Each row was made from one small tree. Brackets hold a mark, then the marks that hang from it, in the order of their numbers. Every link used is in the known rows. Write each row's tree.
Known rows
(J731 (J80 (J377 J229 J395 J795)) (J279 J931)): [-1.29 -3.62  0.59  1.35 -2.34 -3.42 -0.17 -0.52  1.65  1.31  2.27 -0.90
 -2.63  1.46 -3.56  0.76  2.59  3.97 -0.04  2.29  1.25 -1.07  3.82  0.92
  1.39  5.64 -1.59 -0.39 -2.58  0.23  1.36]
(J229 (J377 (J80 (J731 J279)) (J395 J950) J795)): [-0.64 -3.64 -0.40  0.60 -1.92 -0.56 -1.29 -0.60  2.37  2.65  3.58 -1.69
 -1.97  2.12 -2.90 -1.09 -0.20  1.20 -1.21  1.33  3.69 -1.58  4.21  0.90
 -0.34  5.40 -4.31  4.11 -2.63  1.05  1.65]
(J795 (J377 (J80 (J731 (J279 J931))) J229 (J395 J950))): [-1.28 -1.89 -1.49  0.79 -2.83  0.14 -1.79 -0.85  3.01  2.40  2.43  0.33
 -2.88  1.78 -3.98  0.24  2.51  0.89  1.22  1.99  0.20 -1.76  3.82  0.65
 -1.83  5.82 -2.56  0.24  1.85 -1.20  1.32]
(J731 (J80 (J377 J395 J795)) (J279 J931)): [-0.15 -4.09  0.97  1.64 -2.10 -2.54  0.32 -0.68  1.54  0.83  1.99 -1.22
 -2.55  1.36 -3.46  0.67  1.87  4.23 -0.69  2.04  1.94 -1.00  3.55  1.40
  2.18  5.14 -1.73 -0.16 -2.19  0.13  1.56]
(J377 (J80 (J731 (J279 J931))) J395 J795): [-1.72 -6.27 -1.16  0.75 -3.18 -1.82 -1.15 -0.64  2.91  1.91  1.89 -1.79
 -3.89  0.86 -3.16 -0.92 -0.70 -0.54  0.59  1.98  1.31 -2.66  6.90  0.42
 -0.94  4.63 -3.61  2.39  0.64 -0.75  1.46]
(J931 (J279 (J731 (J80 (J377 (J395 J950)))))): [-0.83  0.97  0.25  1.90 -2.80 -0.68  1.53  0.66  1.10  0.38  1.10 -0.23
 -1.55  3.82 -2.34 -2.07  0.14  3.02 -2.11 -1.18  2.11 -0.95 -0.48  3.47
  1.75  4.04 -2.76  3.52  0.35 -1.28  1.10]
(J80 (J377 J229 (J395 J950) J795) (J731 J279)): [ 0.20 -3.00 -0.22 -0.13 -2.58 -6.03 -1.56  0.10  2.11  1.91  4.00 -0.67
 -3.43  2.23 -2.53 -0.10 -0.34  2.14  2.53 -0.39  3.48 -1.72  3.07  1.06
  1.90  4.88 -2.91  0.79 -1.58 -1.33  0.86]
(J931 (J279 (J731 (J80 J377)))): [-0.24  2.07  0.52  1.81 -2.89 -0.56  2.11  0.86  0.81 -1.16  0.87  0.35
 -1.45  3.65 -2.47 -1.86 -0.14  2.64 -3.22 -1.97  2.17 -0.52 -1.30  3.67
  2.19  4.64 -2.50  2.80  0.47 -1.19  1.38]
(J279 J731 J931): [ 0.46  4.42  1.75  1.07 -2.92  1.55  1.40 -0.21  1.26 -1.46  0.60  4.24
 -2.17  2.82 -1.71 -1.00 -0.02 -0.44 -2.35 -5.24 -0.11  0.43  2.26  1.94
  0.79  4.74  0.03  0.94  1.49 -3.65  1.32]
(J731 (J80 (J377 J395 J795))): [-1.87 -3.94  0.73  1.34 -2.09 -1.52  0.26  0.02  1.93  1.82  2.63 -2.51
 -2.15  2.60 -2.98 -1.16 -0.21  2.33 -1.48 -0.02  0.95 -1.09  2.47  1.70
  2.21  3.04 -2.71  1.11 -2.47  1.20  2.33]
(J795 (J377 J80 J229 (J395 J950))): [-2.85 -1.63 -1.90  1.50 -2.89  1.86 -1.63 -0.86  3.14  3.76  3.04 -0.56
 -2.43  2.50 -3.82 -0.69  2.26  0.06  0.66  1.62 -0.48 -1.61  4.05  1.12
 -2.13  4.45 -2.61  0.56  1.71  0.31  1.52]
(J229 (J377 (J395 J950) J795)): [ 0.63 -1.31 -0.35  1.59 -2.02  1.43 -0.42 -0.73  2.05  3.44  4.00 -0.40
 -1.89  3.35 -2.07 -2.09 -0.78  0.37 -1.54 -1.10  3.99 -1.13  3.69  1.01
  0.40  3.64 -2.93  3.40 -2.85  2.33  1.61]
(J950 J395): [ 0.82  3.32  0.79  2.89 -2.69  0.63  0.80 -0.90  1.13  1.01  2.30  2.28
 -1.30  4.20 -2.70 -0.18 -1.18 -2.03 -0.89 -3.65  2.02  0.03 -2.75  2.45
  0.59  2.42 -2.51  0.69  1.69  0.19  2.56]
(J731 (J80 J377) J279): [-0.66 -2.22  1.62  2.00 -1.82 -3.61  0.55 -0.70  1.31  1.29  3.72 -1.91
 -1.18  2.24 -3.36  1.30  1.89  5.52 -2.12  0.92  2.25  0.17  1.04  2.47
  3.27  4.97 -2.51 -0.82 -1.93  0.50  2.14]
(J931 (J279 (J731 (J80 (J377 J229))))): [-1.11  2.27  0.22  1.59 -3.04 -1.05  1.75  0.95  0.84 -0.78  1.15  0.58
 -1.44  3.69 -2.47 -1.77  0.43  2.30 -2.75 -1.85  1.68 -0.52 -1.19  3.38
  1.74  4.95 -2.51  2.84  0.05 -1.14  1.27]
(J279 J931): [ 0.80  2.99  1.33  2.41 -2.41  0.47  1.14 -0.43  1.51  0.90  1.76  3.08
 -2.46  3.62 -2.40 -1.12  0.03 -1.13 -2.09 -3.79  1.36  0.16  2.73  2.26
  0.74  3.80  1.17  0.23  0.75  0.36  1.73]
(J80 (J377 J795) (J731 J279)): [ 2.73 -1.32  1.02  0.10 -2.24 -4.41  0.09  0.26  1.56 -1.04  3.30 -0.11
 -3.15  2.03 -2.79  0.32 -1.68  2.43 -0.42 -2.57  5.09 -0.66  1.39  2.26
  3.60  5.40 -2.69 -0.12 -0.98 -1.11  1.63]
(J795 (J377 (J80 J731) J395)): [ 0.31 -2.65 -1.09  1.02 -2.64  1.89 -0.59 -0.86  2.91  0.63  1.72 -0.89
 -2.89  1.50 -3.79 -0.57 -0.10 -0.27 -0.62  0.44  0.94 -1.31  2.69  1.43
 -0.25  5.15 -3.32  0.53  2.45 -1.12  2.16]
(J279 (J731 J80) J931): [-0.81  2.55  2.06  0.76 -2.57  0.85  1.43 -0.10  1.21 -1.55  0.61  2.63
 -1.78  2.47 -2.30 -0.68  0.92  1.70 -2.90 -3.29 -1.40  0.17  1.80  1.42
  0.90  4.89 -0.76  1.03  0.08 -3.33  1.73]

Which tree is each row?
[-1.50  0.50  1.43  0.35 -2.59  0.12  0.86  0.22  1.37 -0.95  2.13 -0.03
 -1.56  2.44 -2.15 -0.87 -0.27  2.82 -2.53 -3.17 -0.24 -0.16  1.20  1.90
  2.15  3.99 -2.99  0.95 -0.82 -2.45  1.90] => (J279 (J731 (J80 (J377 J795))))
[ 1.17 -0.73  0.42 -0.30 -2.63 -5.84 -0.63  0.44  1.61 -0.36  3.77  0.43
 -3.19  2.09 -2.84  0.45 -0.62  1.88  0.58 -2.13  3.91 -0.83  1.81  1.52
  2.59  5.96 -2.45 -0.34 -1.67 -0.94  1.36] => (J80 (J377 J229 J795) (J731 J279))
[-1.80 -3.41  0.59  1.45 -2.20 -3.60 -0.59 -0.50  1.74  2.58  2.86 -0.91
 -2.46  1.86 -3.49  0.81  3.08  4.70  0.32  2.71  1.21 -1.27  4.21  0.91
  1.17  5.10 -1.57 -0.24 -2.77  0.56  1.14] => (J731 (J80 (J377 J229 (J395 J950) J795)) (J279 J931))
[ 1.65 -3.13  0.41 -0.15 -2.44 -3.52 -0.14  0.46  2.07 -0.22  2.24 -1.00
 -3.69  2.22 -2.28 -1.31 -3.06  0.08  0.69 -2.98  3.85 -1.47  1.99  1.73
  2.93  4.12 -2.69  1.76 -1.00 -1.23  1.83] => (J80 (J377 J395 J795) J731)
[-0.13 -1.44  2.03  1.81 -1.69 -2.84  0.80 -0.56  1.16  0.42  2.33 -0.49
 -1.75  2.07 -3.62  1.27  2.37  5.06 -1.83  0.83  1.96  0.07  1.61  2.32
  2.67  5.73 -1.06 -0.96 -1.85  0.07  1.87] => (J731 (J80 J377) (J279 J931))
[-1.60  0.56 -0.43  1.60 -3.17 -0.97  1.05  0.89  1.23  0.65  1.49 -0.12
 -1.89  3.68 -2.35 -2.18  0.55  2.66 -1.52 -0.59  1.64 -1.44  0.60  2.76
  1.03  4.12 -2.98  3.41 -0.24 -0.82  0.84] => (J931 (J279 (J731 (J80 (J377 J229 (J395 J950) J795)))))
[-1.48 -2.12 -0.59  1.13 -2.93 -1.62 -0.56  0.19  2.19  2.31  3.09 -0.43
 -3.28  2.78 -2.32 -1.66 -0.80 -1.11  1.37 -1.99  2.15 -1.30  3.82  1.67
  1.14  3.37 -1.69  1.16 -1.80  1.03  1.34] => (J80 (J377 J229 J395 J795))
[ 0.31 -0.34 -1.67  1.74 -3.10  2.02 -0.45 -1.05  2.66  1.88  2.77  1.06
 -2.77  2.33 -3.18 -0.75  0.97 -0.85  0.07 -0.67  0.56 -1.04  2.65  0.77
 -0.44  4.42 -1.89 -0.45  1.38  0.05  1.62] => (J795 (J377 J229 J395))
[ 2.07 -2.93  0.62  0.19 -2.23 -4.31 -0.67  0.03  1.96  0.91  2.52 -0.15
 -3.73  2.02 -2.51 -0.11 -1.11  2.25  1.70 -1.16  4.63 -1.61  3.24  1.64
  2.49  4.92 -2.00  0.93 -0.94 -1.51  1.01] => (J80 (J377 (J395 J950) J795) (J731 (J279 J931)))
[-2.34  0.81  1.20  0.19 -2.78 -0.58  0.49  0.31  1.39 -0.78  2.41  0.29
 -1.55  2.42 -2.21 -0.72  0.29  2.45 -2.05 -2.83 -0.88 -0.20  1.36  1.49
  1.67  4.43 -2.94  0.80 -1.14 -2.36  1.76] => (J279 (J731 (J80 (J377 J229 J795))))
[-1.11  0.37 -0.44  1.53 -3.30 -0.84  1.41  0.85  1.19 -0.55  0.91 -0.07
 -2.07  3.19 -2.36 -2.16  0.07  1.90 -1.97 -1.01  1.83 -1.35  0.26  2.66
  1.37  4.60 -2.93  3.23 -0.26 -0.94  1.05] => (J931 (J279 (J731 (J80 (J377 J229 J395 J795)))))
[-1.31 -2.18 -1.30  1.85 -2.55  3.17 -1.01 -1.03  3.07  3.13  2.57 -1.06
 -2.41  2.48 -3.70 -0.77  1.19  0.58 -0.21  1.03  0.51 -1.45  3.99  1.71
 -1.07  3.78 -2.95  0.67  2.45  0.22  1.78] => (J795 (J377 J80 (J395 J950)))
[ 0.92 -0.59 -0.42  1.10 -2.47  1.42 -0.23 -0.72  2.48 -0.16  2.45  0.05
 -2.34  1.59 -4.20  0.57  0.78  1.38 -1.92 -0.11  1.64 -0.65  1.99  2.03
  0.21  5.98 -3.03 -0.82  2.66 -0.85  2.20] => (J795 (J377 (J80 (J731 J279))))
[ 2.94  1.12  1.47  1.25 -2.36 -4.28  0.54 -0.72  1.48 -0.33  2.95  1.93
 -2.39  2.40 -2.55  0.56 -0.44  1.35 -1.82 -2.70  3.33  0.02  1.06  1.68
  2.24  5.54 -1.21 -0.41  0.74 -1.82  1.74] => (J80 (J731 (J279 J931)))
[-0.93  0.48  1.59  0.19 -2.59  0.87  1.04  0.23  1.40 -1.81 -0.09  1.62
 -2.54  1.92 -2.32 -0.98  0.22  1.72 -1.55 -2.67 -0.76 -0.56  2.43  1.34
  1.27  4.96 -1.10  1.36 -0.65 -3.37  1.49] => (J279 (J731 (J80 (J377 J395 J795))) J931)
[ 0.24 -1.41  0.20  0.43 -1.98 -0.23 -0.32 -0.27  1.86  0.26  3.41 -0.55
 -1.78  2.05 -3.30 -0.59 -0.50  0.90 -3.18 -0.25  3.91 -0.70  2.58  1.58
  0.46  6.42 -3.86  2.74 -2.35  1.13  2.13] => (J229 (J377 (J80 (J731 J279)) J795))
[-2.43 -3.67  0.70  1.43 -1.88 -1.68 -0.15  0.06  2.01  2.94  3.20 -2.69
 -2.04  3.13 -2.93 -1.10  0.23  3.15 -1.01  0.22  1.15 -1.25  2.70  1.61
  1.84  2.50 -2.73  1.24 -2.49  1.57  2.10] => (J731 (J80 (J377 (J395 J950) J795)))
[-5.26 -5.47 -2.08  0.48 -3.45 -4.49 -3.08 -0.42  3.31  5.49  4.22 -1.92
 -3.36  1.97 -3.03 -0.79  1.65  0.35  2.52  3.42 -0.06 -3.17  7.56 -0.44
 -2.70  4.16 -4.11  2.62 -0.89  0.02  0.72] => (J377 (J80 (J731 J279)) J229 (J395 J950) J795)
[-2.94 -1.00  1.24  1.30 -1.93 -3.03  0.25  0.27  1.59  1.73  3.34 -1.41
 -1.36  3.28 -3.34 -0.41  1.19  2.74 -1.87 -0.68  0.06 -0.12  0.53  2.13
  2.00  3.93 -1.83  0.28 -2.63  1.24  2.39] => (J731 (J80 (J377 J229)))
[-0.84  2.22  2.31  0.34 -2.30  0.55  1.39  0.30  1.12 -2.27  0.15  2.30
 -1.91  2.34 -2.49 -0.61  0.70  2.04 -2.26 -3.49 -0.89  0.17  0.96  1.97
  1.72  5.33 -0.61  1.02 -0.33 -3.41  1.71] => (J279 (J731 (J80 J377)) J931)
[-1.77 -2.72  1.15  1.71 -1.96 -4.14 -0.29 -0.71  1.58  2.44  2.72 -0.74
 -1.93  2.16 -3.53  1.06  3.43  4.86  0.10  2.30  1.07 -0.61  2.80  1.46
  1.42  5.48 -1.36 -0.26 -2.50  0.04  1.33] => (J731 (J80 (J377 J229 (J395 J950))) (J279 J931))
[-4.56 -1.98 -1.25 -0.01 -3.40 -3.21 -1.67  0.53  2.65  2.01  3.82 -0.25
 -3.04  2.24 -3.54 -0.84  0.54 -1.15 -0.37  0.14 -0.31 -1.99  5.17  0.55
 -1.88  4.89 -3.29  1.45 -0.64  0.61  1.67] => (J377 (J80 J731) J229 J795)
[-5.00 -5.21 -1.95  0.39 -3.45 -4.25 -2.97 -0.34  3.23  5.12  3.59 -1.06
 -3.61  1.86 -3.15 -0.75  1.84  0.22  2.77  3.36 -0.28 -3.19  7.94 -0.51
 -2.92  4.44 -3.40  2.58 -0.81 -0.08  0.64] => (J377 (J80 (J731 (J279 J931))) J229 (J395 J950) J795)
[ 0.01 -0.96  1.61  2.42 -2.04 -2.48  0.84 -1.15  1.30  1.33  2.77  0.18
 -1.50  2.14 -3.48  1.21  2.73  4.44 -2.75  1.20  1.11  0.00  2.43  1.47
  1.64  5.09 -1.22 -0.74 -1.09  0.06  1.88] => (J731 J80 (J279 J931))
[-1.80 -2.84 -0.62  1.24 -1.98  1.44 -1.11 -0.58  2.43  3.70  3.54 -1.54
 -1.82  2.82 -2.77 -1.85 -0.10  0.11 -1.46  0.76  2.54 -1.49  4.71  1.20
 -0.79  4.24 -3.71  4.18 -2.64  2.26  1.76] => (J229 (J377 J80 (J395 J950) J795))
